Each row was made from one small tree. Brackets hold a mark, then the marks that hang from it, in alphabetical order. Every link used is in the known rows. Write each row's tree.
In the rows, 128 means zero.
Known rows
[revoge fulak [gidi [bekesan tisi] moko]]: [113  74  99 124 101 146 103 115 156 113 135  93 148 134  99 153 115  94
 155]
[tisi rura]: [122 172 179 124 173  89 101 136  98 124 110 129 119 151 171 131 139 111
 151]
[tepo [fulak [revoge [gidi bekesan moko]] vati]]: [137  52 149  92 111 109  73 145 110  79 173 153 140 143  94 145 143 160
 108]
[gidi bekesan moko]: [106 104 129 120 147  57 112 143 134 151 159  60 125 138  89 198 125 131
 100]
[fulak [revoge [gidi bekesan]] vati]: [153  78 162  84 145 160  77 112 112 109 133 157 171 143 109 146 143 125
 138]
[fulak [revoge gidi] vati]: [149 106 185  87 149 135  72 110  95  94 127 187 182 137 128 127 142 115
 167]
[rusiba tisi]: [130 140 133 165 156  14 123 125 100 110 105 120 155 157 125 146 127 121
 121]
[tisi bekesan rura]: [129 164 156 120 177  89 103 119 112 117 124 123 122 152 206 134 152 112
 138]
[revoge [fulak vati] [gidi [bekesan [tisi rura]] moko]]: [142 109 141 120  99 183  57 115 156  88 136 134 172 137 144 131 123  77
 137]
[moko gidi]: [109 141 186 100 142  80 118 155 131 120 150 139 142 151 150 138 131 102
 162]
[fulak revoge vati]: [148 141 188 107 142 108  77 131  83 121 150 163 186 130 127 134 161 111
 137]
[vati [fulak [revoge [gidi [bekesan [tisi rura]] moko]]]]: [173  63 180 142 134 210  65 157 147 119 119 100 107 148  96 109 143 145
 119]
[vati fulak]: [127 134 158 152 121  88 120 144 111 143 111  76 107 148 137 124 154 134
 108]
[bekesan [gidi moko] [tisi rura]]: [141 189 197 167 127 148  70 154 164 100 107 105 135 161 158 116 136  93
 122]
[vati [fulak [revoge [gidi moko]]]]: [137  63 176 116 139 128  86 145 131 122 146 116 113 127  89 137 136 163
 147]
[fulak vati]: [128 164 166 119 129  70  91 121  98 120 129 130 176 141 150 145 145  99
 116]
[gidi [bekesan [tisi rura]]]: [146 149 155 150 151 139  99 139 115 131  91  91 130 166 148 121 144  96
 114]
[gidi [bekesan [tisi rura]] moko]: [137 132 157 147 147 110  86 151 136 135 129  75 130 149 119 153 129 105
 101]
[tepo [fulak revoge]]: [121 118 157 121 131  69 107 159  64 102 141 153 117 146 131 107 165 153
 144]
[tepo fulak]: [106 140 135 136 121  35 127 148  78 100 122 121 106 158 151 118 151 139
 125]

Which tree is each row?
[143  35 154 114 134 155  92 149 146 137 150  85 102 136  67 156 138 172
 117]
[vati [fulak [revoge [gidi bekesan moko]]]]
[140  91 187  85 145 110  59 121 115  96 166 171 181 122 100 156 127 125
 156]
[fulak [revoge [gidi moko]] vati]
[130  84 112 120  77 152  76 108 156  96 146 115 190 131 110 151 123  78
 130]
[revoge [fulak vati] [gidi [bekesan tisi] moko]]
[148  79 176 121 140 155  98 134 109 119 110 133 114 142 118 106 150 154
 160]
[vati [fulak [revoge gidi]]]
[160  61 145 122  90 137  65 144 113  72 148 146 162 149  89 117 146 136
 103]
[tepo [fulak [revoge [gidi [bekesan tisi] moko]] vati]]
[145 140 189 125 137 163  97 166 150 116 123 120 137 171 157 111 139  85
 132]
[moko [gidi [bekesan [tisi rura]]]]
[129 168 168 170 107 122  89 146 163 108 117  87 150 157 126 135 136  95
 114]
[bekesan [gidi moko] tisi]
[111  80 115  91  98 128  85 107 154 106 169 121 169 124 114 178 120 104
 138]
[revoge [fulak vati] [gidi bekesan moko]]
[156  71 146 118 148 179  97 121 113 115  97 129 150 155  93 122 141 115
 157]
[fulak [revoge [gidi [bekesan tisi]]]]
[127 113 127 148 127  84 105 144 135 143 136  54 145 143  85 171 129 105
  94]
[gidi [bekesan tisi] moko]
[175  91 191 110 142 190  37 132 133  95 137 153 178 141 109 131 135 107
 125]
[fulak [revoge [gidi [bekesan [tisi rura]] moko]] vati]
[149 205 194 170 129 178  80 142 141  96  71 122 135 175 185  85 153  82
 134]
[bekesan gidi [tisi rura]]
[152  50 153 116 138 182 105 136 125 133 114 102 103 149  96 126 154 163
 127]
[vati [fulak [revoge [gidi bekesan]]]]
[184 106 189 114 144 218  51 121 115  92 100 170 177 156 136  99 150  97
 139]
[fulak [revoge [gidi [bekesan [tisi rura]]]] vati]
[106 109 136  93 102 101  78 105 138  92 165 151 177 116 134 160 117  94
 166]
[revoge [fulak vati] [gidi moko]]
[141 102 110 123  81 181  89  97 136  94 109 128 189 146 137 119 138  68
 141]
[revoge [fulak vati] [gidi [bekesan tisi]]]
